Every row comes from one small tree of marks. The marks that hang from a mark follow it in brackets, in alphabetical order. Every link used is in the known rows. Which tree was each row made from?
(in the rows, 128 means zero)
Known rows:
S{Z{E J U{K}}}: [147 143 115  61 112 104 178 108 108 125 142 160 183 132 100 114 205 144
 142  97 130 154  93 137 179 203 102 117 139 111 117 151]
E{K Z{J{H}}}: [138 140  72 108 105 126 182 123 106  89 137 155 122 131 115 109 165 111
 155  77 133 157 134 151 126 160  97 103 100 109 126 107]
U{Y}: [139 110  87 100 101 144 184 113  77 121 136 137 157 134  85 103 114 132
 149  91 159 136 157 112 140 145 123 105 121 140 123 131]
K{E{Z{J M U}}}: [184 149  93  73 132  77 159 128  77 106 129 180 170 142 106 107 150 126
 157  90 131 166 126 156 174 188  45  88 126 105 165 135]
S{Z{E{K} U{Y}}}: [149 144  98  81 100 126 197 123  96 114 128 148 211 153 101 102 146 158
 130  95 125 158  79 148 156 157 127 146 124 113 143 147]
Z{M}: [131 132  97 100 122 126 183 130  77 117 158 159 139 131  79 104 131 122
 153  87 135 137 166 116 161 143  86  91 120 123 155 139]
Z{E{K} J S U}: [170 194 120  75 126  81 177 117 109  92 134 159 145 131  92 100 168 144
 133 119 123 164 128 159 166 143  78 136 128  85 141 142]
Z{J}: [137 143  91 103 105 114 178 109  94 128 145 144 138 118  89 112 161 114
 146  89 139 143 164 123 148 160  81  88 136 130 122 131]
K{E{Z{J U}}}: [182 154  86  78 114  85 160 118  86 117 131 161 176 147 113 113 148 123
 146 102 147 167 126 146 150 184  65 100 122 119 140 121]
J{H{M}}: [116 131  91 136  85 119 172 116  99 111 160 135 128 106  97 105 144 110
 152  67 158 116 165 122 112 180 125  99 104 125 119 128]
E{Z{S}}: [155 148  82  92 120 108 217 121  83 113 145 146 116 136 108 105 120 120
 150 116 163 159 157 117 141 153 103 107  94 138 136 106]
Y{E{K Z{J}} U}: [139 189  98  65  76 109 191 132  77 120 102 160 159 125 117 107 182 101
 144  80 130 180 138 209 142 101  92  95 141 115 121 125]
U{Y Z}: [160 106  81 122 114 156 209 107  78 129 125 137 155 141  85 100 103 140
 162  85 171 136 128 102 165 123 117 132 107 145 126 134]
K{E{Y{U} Z{M}}}: [155 150  77  79 110 118 175 143  70 110 132 155 156 157 127 130 114 100
 177  87 130 142 116 128 171 121  96  81 125 115 147 125]
S{Z{E M U{K}}}: [139 134 115  59 127 117 184 130  93 114 158 173 181 137  94 106 174 152
 151  89 125 147  93 128 197 187 110 114 124 107 153 163]
H{J}: [148 128  72 104  90 134 181 115  89 131 161 140 138 141  86 114 136 118
 158  96 153 134 175 116 130 161 114  85 124 126 120  97]
U{K Y}: [143  80  91  83 101 177 172 103  83 119 135 149 150 126  90 101 146 139
 167  93 178 129 144 100 145 153 146 110 120 136 116 139]
E{K Z{J}}: [150 140  76  88 112 131 188 121 103 114 131 161 139 133 116 103 163 116
 152  93 148 161 148 144 139 136  93 103 117 117 131 118]
K{E{Y Z}}: [170 128  71  90 100 161 167 124  93 117 160 140 163 164 133 135 111  98
 159  88 156 153 114  83 129 134 105  96 105 132 128 108]
Z{E M}: [137 169 108 109 116 106 167 139  78 108 159 155 141 137  93 108 142 125
 139  89 135 130 155 107 178 143  92 100 129 108 149 145]
Y{U{Z}}: [138 153  82 108 106 116 213 125  74 135 124 138 145 137  90 100 133 118
 171  87 148 131 131 128 170 108 113 122 119 142 118 133]
E{Y Z{U{K}}}: [154 102  78  36 141 173 188 126 120 106 152 157 153 160 116 114 137 126
 179  96 184 151  93 102 165 146 131 102 112 123  96 124]
S{Z{E{K} J{H}}}: [126 165 101 122  89 111 180 115 113  99 156 140 159 131 110 122 194 123
 131  81  97 152 100 142 134 184  97 120 114  97 135 129]
S{Z{J}}: [127 134  90 103 104 114 202 103  96 145 147 142 172 121  95 123 174 118
 141  92 117 156 129 137 151 185  80  92 129 133 128 136]
K{E{Y}}: [162 129  86  99  94 173 157 118  91 127 168 129 164 158 109 134 111  97
 156  86 134 140 123  76 133 126 109  96 117 132 129 122]
Y{E{Z{J{H} U}}}: [144 163 108  82 103  88 187 119  87  88 135 149 152 135  94 115 167 109
 142  71 139 186 116 194 145 171  67  95 121 107 111 114]
J{H}: [120 127  82 118 100 131 178 120  95 101 167 135 123 140  87 113 139 111
 154  85 134 136 149 110 126 168 114 100 102 136 126 114]
K{E}: [160 138  86 104  80 139 151 113  79 127 158 141 155 148  99 114 133 109
 145  93 136 137 154  90 121 155 106  98 116 142 154 127]
H{M}: [125 137  99 113  91 128 179 122  96 135 149 142 145 102 102  99 141 114
 148  80 165 122 176 116 126 154 122  99 124 134 122 137]
Y{E U}: [120 179 107  74  71 113 185 129  60 134 122 132 157 131  89 111 154  97
 144  81 134 158 152 166 141 109 112  95 140 137 126 127]
S{Z{E{K}}}: [133 168  96  94  88 139 192 127 105 127 163 140 179 147 112 110 160 126
 127  89 113 155 111 118 133 146 124 127 114 120 147 132]

Which tree is each row?
[157  84  97  60 135 148 176 120  82 105 125 177 161 129  74  91 135 162
 176  91 164 133 128 134 188 161 122 104 127 118 139 164]
Z{M U{K Y}}
[133 166 114 115 112  82 181 121  83 121 149 157 174 120  97 123 181 130
 129  86 103 147 125 136 189 178  59  93 137 105 155 153]
S{Z{E J M}}
[157 132  74  51 137 165 200 141 126 105 151 155 166 169 122 110 110 123
 165  93 156 168  92 119 146 110 119 122 108 110 111 119]
E{K Y Z{U}}
[154 134 113  58 110 146 182 130  72 102 119 170 185 136  74  93 128 149
 142  79 131 174 116 193 163 104 102 114 133 102 162 161]
Z{M U{Y{E{K}}}}
[155 143  82  90 128 121 182 134  94 106 130 179 135 124 107  99 161 121
 157  84 135 160 152 155 164 133  72  95 120 102 153 136]
E{K Z{J M}}
[157 129 108 112  94 162 203 102  61 129 119 137 165 135  82 105 115 131
 145  72 169 166 120 134 151  93 109 128 116 141 125 137]
U{Y{E} Z}
[171 132 111  51 136 107 184  93 101 107 132 163 130 112  78 102 176 143
 160 117 148 155 142 138 171 178  90  98 128 115 120 144]
Z{J S U{K}}
[142 155  73  73 112 134 196 133 110 110 120 148 149 137 132 124 153  99
 173  93 140 153 112 152 156  97 105  97 139 105  96 124]
E{K Y{U} Z{J}}
[161 153 100 113 135 172 184 143 107 102 159 155 146 161 105 115 116 126
 162  76 140 135  87  90 193  64 104 140 109  93 146 153]
U{Z{E{K Y} M}}
[165 136  84 100 110 117 164 135  66 112 147 166 151 155 114 113 127 115
 158  91 140 148 151 111 150 157  81  90 103 124 176 125]
K{E{Z{M}}}
[181 135  97  79 144  70 210 105  81  98 103 155 159 124  90 104 124 156
 152 123 171 174 135 170 176 177  74 113 123 117 117 131]
E{Z{J S U{Y}}}
[134 163 101  80 110  93 195 131  95 124 164 139 194 152  94 109 153 140
 131  97 126 162 100 123 167 180 105 129 125 121 138 134]
S{Z{E U}}
[143 132  98 145 132 112 191 114  83  99 144 156 115 124  77 112 157 120
 171  64 125 136 125 136 183 149  59 106 105 106 140 138]
U{Z{J{H} M}}
[150 152  83  83  85 143 160 127  85 125 146 125 165 156 112 135 125  91
 170  95 124 132 124 105 142 122 119  90 133 129 124 129]
K{E{Y{U}}}
[154 192 100  60  83 106 218 131  70 107 108 156 134 138 113 105 148 112
 152 110 134 188 142 194 131  90 115 109 114 122 140 113]
Y{E{K Z{S}} U}
[121 146  98 137  92  98 172 103 106 110 142 138 124  92  97 110 177 105
 152  66 150 118 163 143 125 191  95  87 121 112 109 137]
Z{J{H{M}}}
[142 158  91  70  85 160 192 130  82 118 139 155 149 149 112 104 144 109
 137  81 148 179 134 159 112  99 118 108 109 132 136 111]
Y{E{K Z}}
[137 152 115 108 129 112 183 123  99 118 165 143 177 134 107 142 167 123
 140  82 108 145  99 122 195 155  64  88 142  96 132 161]
S{Z{E{Y} J M}}
[123 147 111  52  69 148 181 119  68 131 122 151 146 125  97 108 185 107
 161  84 144 147 146 155 141 116 141  94 137 138 115 136]
Y{E U{K}}
[138 139 106  79 139  83 203 118  84 128 141 165 186 124  75 110 166 141
 147  91 108 164 108 174 191 192  47  86 139 112 150 159]
S{Z{J M U}}
[127 150  99 104 103 147 195 126 108 131 179 120 182 155 113 137 139 116
 138  89 127 146  91  84 156 143 115 111 122 127 116 129]
S{Z{E{Y}}}
[179 132  82  69 136 132 167 144  86  99 155 164 178 169 117 123 105 121
 169  88 143 167  95 113 174 142  80  96 114 106 148 133]
K{E{Y Z{M U}}}
[151 130 104  30 107 145 185 125  83 117 137 166 160 148 102  97 163 128
 158  83 172 183 119 155 146 145 121 106 119 132 115 118]
Y{E{Z{U{K}}}}
[172 141 110  29 119 123 202 116  82 104 130 165 133 142  99 100 158 137
 156 106 167 191 124 164 147 147 114 110 108 134 127 120]
Y{E{Z{S U{K}}}}
[162 153  97  98 146  77 203 119  75 101 134 170 117 115  94 110 147 132
 151 109 143 160 171 157 177 160  50  84 114 110 148 127]
E{Z{J M S}}
[160 181 113  80 125  79 189 127  88  98 155 142 146 144  83 103 132 140
 130 120 143 158 136 122 176 158  96 133 116 109 137 132]
Z{E S U}
[136 157 104  78 123 126 197 133 110 118 172 130 201 164 106 133 136 127
 138  90 127 156  67 107 176 158 104 118 130 114 115 136]
S{Z{E{Y} U}}
[176 100  75  66  99 195 157 119 100 115 158 156 147 163 138 126 133 106
 180  88 168 143 106  72 129 146 131  97 103 132 121 115]
U{K{E{Y Z}}}
[129 144 107 107 121 135 195 134  96 118 178 142 179 153 108 136 138 121
 145  83 114 146  97  99 182 140  92  96 124 110 144 149]
S{Z{E{Y} M}}
[179 117 111  97 151 125 201  93  82 109 129 171 104 112  78 103 168 143
 178  99 146 138 137 129 197 138  72 104 110 111 145 156]
U{K Z{J M S}}
[177 136 108  83 139  81 198  93  83 105 109 149 155 114  72 104 135 154
 143 121 152 161 135 165 177 175  79 108 135 114 122 146]
Z{J S U{Y}}
[148 132  68  82 121 188 195 136 119 108 158 148 144 159 128 119 113 110
 167  89 160 156 112 102 128  95 128 106 109 122 116 109]
E{K Y Z}
[135 155  95  94  98 172 194 132 114 122 175 132 183 158 124 129 142 122
 139  88 117 154  85  89 145 118 130 125 119 113 129 136]
S{Z{E{K Y}}}
[171  90 109  52 147 127 191 106  76  93 122 175 144 125  68  96 133 173
 173 116 158 145 128 143 191 168 110 107 119 112 149 162]
Z{M S U{K Y}}
[180  99  90  48 142 126 205 109  86 100 117 167 139 133  96  96 128 160
 172 124 192 161 120 136 162 175 131 117 102 129 121 127]
E{Z{S U{K Y}}}
[170 142  98  93 153 105 202 118  93  96 144 159 121 122 107 129 130 120
 167 107 146 161 140 134 190 131  53  78 117 100 128 132]
E{Y Z{J M S}}
[142 130 115  68 108 113 205 122  58 126 124 161 214 131  73 110 133 148
 140  75 120 181  97 192 175 156  85 103 136 121 160 160]
S{Z{M U{Y{E}}}}
[131 156  82  81 114 108 196 134  98 118 124 141 149 133 124 128 149  96
 167  91 156 145 123 147 169 123  88  81 142 118  84 128]
E{Y{U} Z{J}}
[144 139  74  85 123 142 192 144  95 104 143 176 133 143 109  96 131 120
 162  87 142 155 143 132 144 121 104 100 100 114 164 125]
E{K Z{M}}
[136 149 108 136  99  77 182  97 100  99 142 135 103  82  92 112 169 116
 147  87 145 130 173 154 130 199  85  95 109 104 117 130]
Z{J{H{M}} S}
